Each row was made from one walk, in order. Every step used is in the known rows, and no mark comes twice. Write each row's walk.
In the rows, zero is written as 128.
Known rows:
gelar > vidalin > gumopo: [130, 134, 111, 129, 129, 124, 154, 124, 56, 106, 125, 129, 134, 118, 103, 83, 132, 132, 141, 121, 132, 136]
gelar > vidalin > dador > gutos: [129, 137, 100, 116, 126, 149, 103, 122, 114, 114, 120, 110, 174, 134, 101, 94, 132, 152, 143, 126, 129, 120]
tazas > dador > gutos: [130, 115, 120, 119, 121, 160, 97, 150, 173, 140, 122, 136, 170, 113, 118, 136, 112, 145, 138, 144, 122, 118]
neres > dador: [134, 108, 135, 147, 123, 129, 121, 112, 171, 124, 130, 129, 126, 139, 137, 161, 139, 129, 128, 114, 126, 123]
gutos > dador > poku > gelar > vidalin: [135, 76, 88, 97, 130, 101, 112, 132, 152, 109, 138, 124, 154, 115, 106, 74, 110, 143, 156, 148, 105, 131]
tazas > dador: [129, 100, 133, 122, 120, 154, 105, 142, 137, 147, 127, 147, 136, 109, 137, 138, 125, 135, 129, 127, 118, 128]
labo > gumopo > rero: [132, 103, 111, 132, 120, 131, 109, 127, 99, 144, 116, 133, 140, 84, 115, 110, 135, 112, 135, 122, 139, 129]
labo > gumopo > vidalin > gelar > poku > dador > gutos: [134, 81, 73, 106, 123, 137, 119, 125, 169, 119, 103, 114, 165, 85, 110, 116, 147, 154, 130, 137, 120, 112]
gelar > poku > dador: [127, 71, 119, 127, 128, 121, 128, 113, 164, 102, 130, 123, 138, 110, 129, 124, 134, 142, 125, 137, 111, 105]
poku > gelar > vidalin: [121, 114, 108, 110, 129, 114, 128, 111, 137, 118, 126, 113, 141, 125, 99, 78, 124, 139, 151, 142, 119, 127]
vidalin > gumopo: [133, 158, 119, 127, 126, 122, 149, 131, 88, 116, 127, 145, 113, 122, 120, 118, 131, 127, 131, 127, 133, 137]
neres > dador > gutos: [136, 128, 121, 145, 123, 135, 115, 119, 206, 119, 124, 118, 160, 143, 119, 158, 129, 138, 136, 130, 129, 112]
dador > tazas: [124, 143, 128, 128, 126, 129, 131, 132, 183, 123, 129, 121, 144, 127, 124, 134, 127, 133, 130, 127, 126, 126]
gelar > poku > dador > vidalin > gumopo > rero: [133, 113, 88, 128, 125, 124, 140, 98, 151, 88, 134, 128, 133, 109, 100, 81, 146, 129, 138, 156, 139, 123]
poku > dador: [124, 114, 129, 128, 125, 122, 121, 115, 167, 122, 123, 129, 121, 117, 133, 144, 135, 134, 131, 139, 120, 119]
gutos > dador > poku: [141, 90, 105, 115, 129, 116, 111, 151, 144, 118, 140, 139, 140, 118, 134, 123, 115, 131, 134, 133, 115, 132]
vidalin > gelar > poku > dador > gutos: [134, 117, 104, 106, 127, 140, 114, 102, 172, 83, 113, 120, 153, 108, 121, 115, 128, 157, 130, 150, 113, 106]
gutos > dador: [141, 109, 131, 130, 128, 105, 113, 141, 105, 127, 140, 149, 118, 114, 149, 129, 124, 136, 141, 125, 120, 127]
labo > gumopo > vidalin: [129, 93, 96, 127, 124, 124, 132, 152, 126, 164, 117, 122, 141, 107, 117, 128, 149, 126, 129, 114, 136, 133]
poku > dador > vidalin > gumopo: [127, 176, 104, 134, 125, 127, 139, 106, 160, 99, 124, 130, 118, 139, 109, 138, 141, 135, 137, 145, 141, 134]
labo > gumopo > vidalin > gelar > poku: [136, 74, 85, 109, 126, 136, 132, 132, 93, 129, 112, 123, 141, 94, 124, 101, 151, 139, 120, 110, 124, 131]
gutos > dador > poku > gelar > vidalin > gumopo > labo: [146, 102, 74, 83, 132, 87, 133, 148, 126, 120, 134, 149, 129, 92, 108, 44, 124, 142, 174, 158, 108, 138]
vidalin > dador > tazas: [127, 156, 122, 117, 120, 144, 108, 128, 164, 124, 127, 131, 136, 133, 133, 139, 140, 142, 128, 115, 122, 130]

Write each row's walk:
[122, 133, 114, 120, 122, 143, 112, 119, 133, 115, 125, 115, 157, 129, 116, 104, 143, 146, 138, 109, 121, 127] -> gelar > vidalin > dador > tazas
[129, 91, 55, 80, 116, 135, 101, 145, 185, 154, 115, 123, 148, 114, 101, 109, 146, 136, 131, 129, 120, 142] -> labo > gumopo > vidalin > dador > poku > gelar
[138, 122, 108, 136, 127, 149, 117, 82, 167, 80, 128, 112, 139, 153, 130, 140, 148, 145, 125, 117, 128, 126] -> neres > dador > vidalin > gelar > poku
[131, 91, 67, 73, 121, 132, 114, 142, 211, 149, 129, 123, 132, 137, 105, 95, 144, 139, 130, 149, 116, 144] -> gumopo > vidalin > dador > poku > gelar
[144, 128, 103, 118, 133, 125, 111, 111, 103, 84, 138, 132, 130, 128, 142, 107, 131, 152, 138, 128, 123, 130] -> gutos > dador > vidalin > gelar > poku
[127, 121, 74, 93, 127, 119, 146, 122, 136, 94, 124, 121, 149, 122, 76, 63, 118, 134, 145, 149, 119, 142] -> dador > poku > gelar > vidalin > gumopo
[137, 123, 131, 131, 127, 105, 115, 145, 162, 123, 140, 141, 135, 114, 145, 136, 122, 140, 144, 123, 117, 125] -> gutos > dador > tazas
[124, 64, 88, 87, 121, 149, 103, 135, 185, 125, 126, 121, 172, 113, 93, 83, 111, 142, 144, 151, 103, 131] -> tazas > dador > poku > gelar > vidalin
[135, 84, 86, 98, 127, 133, 131, 120, 194, 111, 117, 114, 151, 109, 118, 102, 144, 157, 130, 155, 116, 112] -> gumopo > vidalin > gelar > poku > dador > gutos
[143, 172, 105, 135, 130, 108, 132, 132, 96, 105, 140, 149, 117, 137, 124, 122, 130, 137, 148, 131, 141, 142] -> gutos > dador > vidalin > gumopo
[132, 162, 106, 125, 122, 156, 123, 133, 129, 124, 128, 147, 134, 129, 113, 131, 131, 136, 137, 135, 139, 142] -> tazas > dador > vidalin > gumopo
[124, 103, 103, 134, 130, 131, 126, 101, 193, 92, 132, 106, 151, 137, 113, 126, 139, 145, 130, 144, 125, 111] -> gelar > poku > dador > vidalin
[135, 89, 76, 74, 124, 136, 124, 150, 159, 136, 122, 147, 145, 86, 96, 52, 125, 140, 162, 160, 107, 139] -> tazas > dador > poku > gelar > vidalin > gumopo > labo
[122, 146, 113, 135, 127, 131, 119, 103, 200, 114, 126, 113, 136, 145, 117, 147, 139, 135, 134, 146, 134, 124] -> poku > dador > vidalin
[137, 132, 107, 116, 133, 114, 155, 138, 71, 129, 122, 138, 124, 103, 113, 62, 143, 131, 156, 133, 131, 134] -> gelar > vidalin > gumopo > labo
[135, 110, 117, 109, 130, 140, 128, 110, 99, 94, 124, 129, 126, 116, 135, 103, 131, 142, 120, 124, 116, 125] -> vidalin > gelar > poku
[128, 94, 79, 87, 120, 144, 124, 137, 145, 114, 124, 138, 156, 104, 84, 73, 114, 141, 147, 149, 109, 140] -> tazas > dador > poku > gelar > vidalin > gumopo
[131, 105, 90, 118, 118, 139, 108, 146, 107, 165, 115, 132, 133, 111, 128, 131, 161, 135, 125, 102, 133, 137] -> labo > gumopo > vidalin > dador
[138, 143, 115, 137, 131, 112, 111, 130, 136, 118, 142, 133, 131, 142, 133, 131, 127, 138, 146, 132, 137, 132] -> gutos > dador > vidalin
[139, 98, 96, 95, 127, 101, 106, 140, 181, 118, 139, 141, 132, 116, 121, 108, 108, 139, 145, 152, 106, 133] -> gutos > dador > poku > gelar
[127, 85, 96, 86, 119, 148, 98, 141, 215, 137, 128, 138, 151, 112, 109, 120, 110, 137, 134, 155, 104, 133] -> tazas > dador > poku > gelar
[132, 63, 87, 110, 122, 132, 124, 121, 134, 125, 108, 123, 133, 81, 131, 120, 158, 145, 123, 122, 117, 121] -> labo > gumopo > vidalin > gelar > poku > dador
[127, 115, 92, 93, 126, 124, 122, 126, 206, 119, 128, 119, 142, 133, 101, 107, 114, 129, 133, 156, 115, 133] -> dador > poku > gelar
[126, 171, 110, 118, 125, 143, 112, 86, 173, 100, 117, 120, 116, 138, 128, 145, 141, 140, 132, 146, 132, 135] -> poku > dador > vidalin > gelar
[134, 120, 71, 82, 131, 111, 147, 136, 149, 120, 122, 130, 138, 105, 86, 41, 129, 133, 160, 160, 117, 140] -> dador > poku > gelar > vidalin > gumopo > labo
[130, 191, 102, 133, 129, 131, 147, 119, 117, 104, 129, 130, 126, 148, 102, 121, 135, 129, 136, 134, 149, 144] -> dador > vidalin > gumopo
[136, 77, 99, 101, 130, 130, 144, 126, 117, 122, 127, 122, 126, 116, 133, 87, 151, 142, 120, 127, 122, 131] -> gumopo > vidalin > gelar > poku
[132, 62, 100, 101, 126, 126, 136, 114, 162, 117, 124, 124, 118, 103, 138, 104, 156, 147, 122, 139, 113, 123] -> gumopo > vidalin > gelar > poku > dador
[129, 188, 109, 118, 129, 149, 120, 99, 132, 106, 121, 119, 123, 149, 123, 129, 136, 135, 130, 134, 141, 145] -> dador > vidalin > gelar
[127, 117, 90, 118, 116, 139, 111, 151, 163, 161, 116, 125, 147, 108, 122, 139, 160, 139, 128, 100, 131, 134] -> labo > gumopo > vidalin > dador > tazas
[134, 173, 102, 122, 129, 119, 141, 119, 174, 122, 122, 140, 108, 121, 120, 118, 152, 135, 151, 156, 139, 133] -> poku > dador > vidalin > gumopo > labo
